Known rows, with every step that occurs:
F/Q/H: [ 0.04 -0.05  0.03  0.07 -0.16 -0.24 -0.77  0.15 -0.03 -0.34  0.07  0.01
 -0.15 -0.03 -0.03 -0.06 -0.01  0.03  0.10]
F/Q/H/P: [ 0.05 -0.54  0.08  0.06 -0.25 -0.18 -0.79  0.22  0.00 -0.25  0.00 -0.06
 -0.29 -0.08 -0.06 -0.09  0.13 -0.05 -0.04]
F/Q: [ 0.12 -0.10 -0.03 -0.08 -0.15 -0.06 -0.38  0.13 -0.12  0.00  0.03  0.01
 -0.03 -0.03 -0.03 -0.01  0.20  0.11  0.21]
Q/H/P/R/N: [-0.28 -0.17  0.10  0.14 -0.28 -0.29 -0.43 -0.02 -0.02 -0.39  0.01 -0.51
 -0.32 -0.02  0.03 -0.10 -0.13  0.00 -0.12]
U/P: [-0.12 -0.10 -0.01 -0.02 -0.11  0.28  0.00 -0.05 -0.50  0.01 -0.08 -0.07
 -0.13 -0.07 -0.06 -0.15 -0.01 -0.02 -0.19]
N/U/P/H: [-0.05 -0.06 -0.32  0.29 -0.14 -0.04 -0.32 -0.11 -0.35  0.32 -0.12 -0.12
 -0.08 -0.10 -0.29 -0.24 -0.23 -0.09 -0.16]
F/P/R/N/U/Q/H: [-0.12 -0.13 -0.28  0.35 -0.48 -0.34 -0.02 -0.03 -0.55 -0.46 -0.03 -0.43
 -0.39 -0.11 -0.31 -0.32 -0.33  0.21  0.02]
N/U/P: [-0.02 -0.05 -0.28  0.23 -0.13  0.10 -0.03 -0.09 -0.55  0.01 -0.16 -0.04
 -0.16 -0.03 -0.20 -0.27 -0.22  0.02 -0.23]
H/P/R: [-0.17 -0.30 -0.02  0.05 -0.31 -0.27  0.07 -0.04 -0.06 -0.19 -0.07  0.11
 -0.15  0.01  0.12 -0.01  0.21 -0.01  0.07]
U/Q: [ 0.03 -0.01 -0.05 -0.01 -0.14  0.22  0.40  0.08 -0.47 -0.06  0.03 -0.03
 -0.13  0.00 -0.07  0.06  0.02  0.12  0.02]
F/P/R/N: [-0.19 -0.23 -0.03 -0.04 -0.32 -0.22 -0.02 -0.11 -0.12 -0.06 -0.01 -0.42
 -0.12 -0.13 -0.10 -0.21  0.05  0.09  0.15]
Q/U/P: [-0.19 -0.12  0.08  0.47 -0.19  0.12 -0.01 -0.10 -0.60 -0.06 -0.11 -0.04
 -0.16 -0.03  0.17 -0.30 -0.18  0.03 -0.26]
F/N/U/Q: [ 0.03 -0.01 -0.30  0.23 -0.18  0.08  0.44  0.05 -0.46  0.10 -0.01  0.49
 -0.19  0.09 -0.28 -0.10 -0.14  0.26  0.06]
R/N/U: [ 0.05  0.13 -0.23  0.20  0.05 -0.08 -0.11 -0.05 -0.09  0.15 -0.03 -0.59
 -0.10 -0.04 -0.22 -0.17 -0.31  0.11 -0.15]
P/R/N/U: [-0.11  0.30 -0.28  0.26 -0.20 -0.41 -0.04 -0.15 -0.19 -0.12 -0.03 -0.42
 -0.12  0.04 -0.09 -0.15 -0.24  0.19  0.08]
F/Q/H/P/R/N/U: [-0.06 -0.23 -0.21  0.32 -0.45 -0.58 -0.84  0.07 -0.19 -0.40 -0.02 -0.47
 -0.39 -0.04 -0.14 -0.23 -0.12  0.13  0.05]
U/Q/H: [-0.02  0.03  0.03  0.13 -0.15  0.07  0.02  0.11 -0.39 -0.40  0.07 -0.02
 -0.25  0.00 -0.07  0.03 -0.19  0.05 -0.10]
Q/F/N/R: [-0.16  0.66 -0.21 -0.06 -0.15 -0.03  0.15 -0.11  0.14  0.14  0.03  0.59
 -0.17  0.13 -0.06 -0.11 -0.06  0.14 -0.02]
H/P/R/N/U/Q: [-0.08 -0.19 -0.29  0.24 -0.41 -0.13  0.34  0.01 -0.65 -0.12 -0.07 -0.50
 -0.36 -0.01 -0.17 -0.13 -0.09  0.21 -0.06]
H/P/R/N: [-0.22 -0.23  0.02  0.00 -0.28 -0.14 -0.05 -0.04 -0.11 -0.05 -0.03 -0.49
 -0.21 -0.04  0.03 -0.04  0.08  0.04 -0.04]
U/Q/H/P/R: [-0.20 -0.26  0.01  0.19 -0.47 -0.21  0.07  0.05 -0.46 -0.60  0.00  0.09
 -0.39  0.03  0.03  0.01  0.04  0.04 -0.03]
R/N/U/Q: [ 0.09  0.10 -0.26  0.18 -0.08  0.13  0.27  0.05 -0.58  0.08  0.00 -0.61
 -0.22 -0.04 -0.29 -0.11 -0.29  0.23 -0.12]
N/U/Q/F/P: [ 0.16 -0.20 -0.28  0.20 -0.37 -0.02  0.33  0.02 -0.47 -0.01 -0.14 -0.04
 -0.29 -0.13 -0.32 -0.36 -0.13  0.15 -0.28]

Rows:
[-0.14  0.35 -0.26  0.41 -0.34 -0.35 -0.03 -0.05 -0.57 -0.53  0.05 -0.42
 -0.35  0.05 -0.17 -0.14 -0.44  0.23  0.00] | P/R/N/U/Q/H
[-0.09  0.05 -0.24  0.23 -0.49 -0.19  0.27 -0.02 -0.61 -0.12 -0.09 -0.54
 -0.47 -0.02 -0.15 -0.24 -0.15  0.22 -0.33] | H/P/R/N/U/Q/F
[ 0.01  0.02 -0.25  0.24 -0.05 -0.16  0.06 -0.03  0.04  0.17 -0.03  0.50
 -0.07  0.10 -0.20 -0.15 -0.17  0.14  0.05] | F/N/U
[-0.10  0.54 -0.26  0.26 -0.40 -0.23  0.30 -0.08 -0.64 -0.20 -0.01 -0.48
 -0.33  0.03 -0.10 -0.22 -0.30  0.33 -0.18] | P/R/N/U/Q/F
[-0.25 -0.20  0.06  0.14 -0.43 -0.09 -0.03  0.06 -0.50 -0.45  0.04 -0.52
 -0.47 -0.02 -0.04 -0.05 -0.10  0.10 -0.12] | U/Q/H/P/R/N
[-0.12 -0.18 -0.23  0.26 -0.27 -0.33 -0.07 -0.08 -0.17 -0.04 -0.10 -0.47
 -0.24 -0.01 -0.11 -0.18 -0.09  0.09 -0.07] | H/P/R/N/U
[ 0.13  0.03 -0.31  0.24 -0.13  0.03  0.38  0.05 -0.52 -0.06 -0.04  0.00
 -0.15  0.03 -0.21 -0.05 -0.16  0.17 -0.02] | N/U/Q
[ 0.11 -0.13 -0.23  0.13 -0.32  0.11  0.21  0.03 -0.53  0.14 -0.11 -0.65
 -0.37 -0.19 -0.42 -0.42 -0.25  0.21 -0.37] | R/N/U/Q/F/P
[-0.10  0.19  0.03 -0.01 -0.27  0.22  0.39  0.08 -0.37  0.07  0.04  0.40
 -0.27  0.06 -0.10 -0.11 -0.04  0.23 -0.18] | U/Q/F/N
[-0.31  0.08 -0.06  0.04 -0.34 -0.04  0.08 -0.16 -0.60 -0.26 -0.08  0.11
 -0.13  0.01  0.06 -0.13  0.05  0.07  0.05] | U/P/R
[-0.03  0.06 -0.23  0.39 -0.21 -0.09  0.06  0.08 -0.35 -0.24  0.05  0.48
 -0.31  0.09 -0.28 -0.16 -0.36  0.20 -0.04] | F/N/U/Q/H
[-0.09 -0.21 -0.26  0.44 -0.47 -0.38  0.06  0.02 -0.49 -0.59 -0.06  0.10
 -0.43  0.05 -0.10 -0.11 -0.15  0.09 -0.04] | N/U/Q/H/P/R
[-0.37  0.05  0.02  0.54 -0.42 -0.21  0.08 -0.20 -0.69 -0.35 -0.09  0.14
 -0.18  0.05  0.30 -0.28 -0.11  0.13 -0.02] | Q/U/P/R
[-0.19 -0.25 -0.24  0.44 -0.52 -0.37  0.12  0.03 -0.40 -0.44 -0.03  0.61
 -0.46  0.12 -0.16 -0.15 -0.15  0.19  0.01] | F/N/U/Q/H/P/R
[-0.22 -0.14  0.04  0.52 -0.19 -0.04 -0.31 -0.10 -0.41  0.25 -0.06 -0.09
 -0.11 -0.10  0.07 -0.27 -0.22 -0.06 -0.16] | Q/U/P/H
[-0.13  0.63 -0.26 -0.07 -0.29  0.18  0.54 -0.02 -0.32  0.07  0.05  0.58
 -0.31  0.11 -0.16 -0.06 -0.04  0.26  0.00] | U/Q/F/N/R
[-0.35  0.15 -0.02 -0.01 -0.28  0.07 -0.03 -0.15 -0.66 -0.12 -0.04 -0.49
 -0.21 -0.06 -0.01 -0.19 -0.08  0.11 -0.09] | U/P/R/N
[-0.02 -0.44  0.07  0.12 -0.23  0.13 -0.02  0.17 -0.36 -0.32 -0.01 -0.09
 -0.36 -0.05 -0.10 -0.02 -0.05 -0.04 -0.25] | U/Q/H/P
[-0.17  0.15 -0.26  0.28 -0.25 -0.04 -0.32 -0.10 -0.24  0.45 -0.10  0.31
 -0.25 -0.05 -0.32 -0.39 -0.29  0.01 -0.36] | Q/F/N/U/P/H
[-0.15 -0.32 -0.08  0.00 -0.38 -0.30  0.10 -0.11 -0.08 -0.21 -0.06  0.19
 -0.06 -0.08 -0.02 -0.16  0.18  0.05  0.28] | F/P/R
[ 0.06 -0.14 -0.28  0.21 -0.34 -0.03 -0.10  0.02 -0.32  0.44 -0.06 -0.71
 -0.30 -0.23 -0.51 -0.39 -0.28  0.09 -0.30] | R/N/U/Q/F/P/H
[ 0.01 -0.27 -0.06  0.00 -0.39  0.04  0.04  0.05 -0.23  0.30 -0.02 -0.14
 -0.22 -0.21 -0.29 -0.21  0.01  0.00 -0.15] | U/Q/F/P/H
[-0.06  0.03 -0.23  0.18 -0.07  0.19 -0.11 -0.09 -0.59  0.17 -0.11 -0.66
 -0.21 -0.10 -0.30 -0.31 -0.33  0.08 -0.35] | R/N/U/P
[ 0.03  0.16 -0.20  0.33 -0.11 -0.02 -0.11  0.08 -0.49 -0.25  0.04 -0.61
 -0.34 -0.03 -0.31 -0.16 -0.49  0.15 -0.22] | R/N/U/Q/H
[-0.06 -0.42  0.11  0.13 -0.09 -0.08 -0.42  0.09  0.13 -0.25 -0.04 -0.07
 -0.25 -0.05 -0.02 -0.07 -0.04 -0.16 -0.26] | Q/H/P
[-0.09  0.29 -0.32  0.26 -0.34 -0.19  0.37 -0.07 -0.68 -0.20  0.02 -0.42
 -0.23  0.04 -0.18 -0.08 -0.23  0.32  0.10] | P/R/N/U/Q
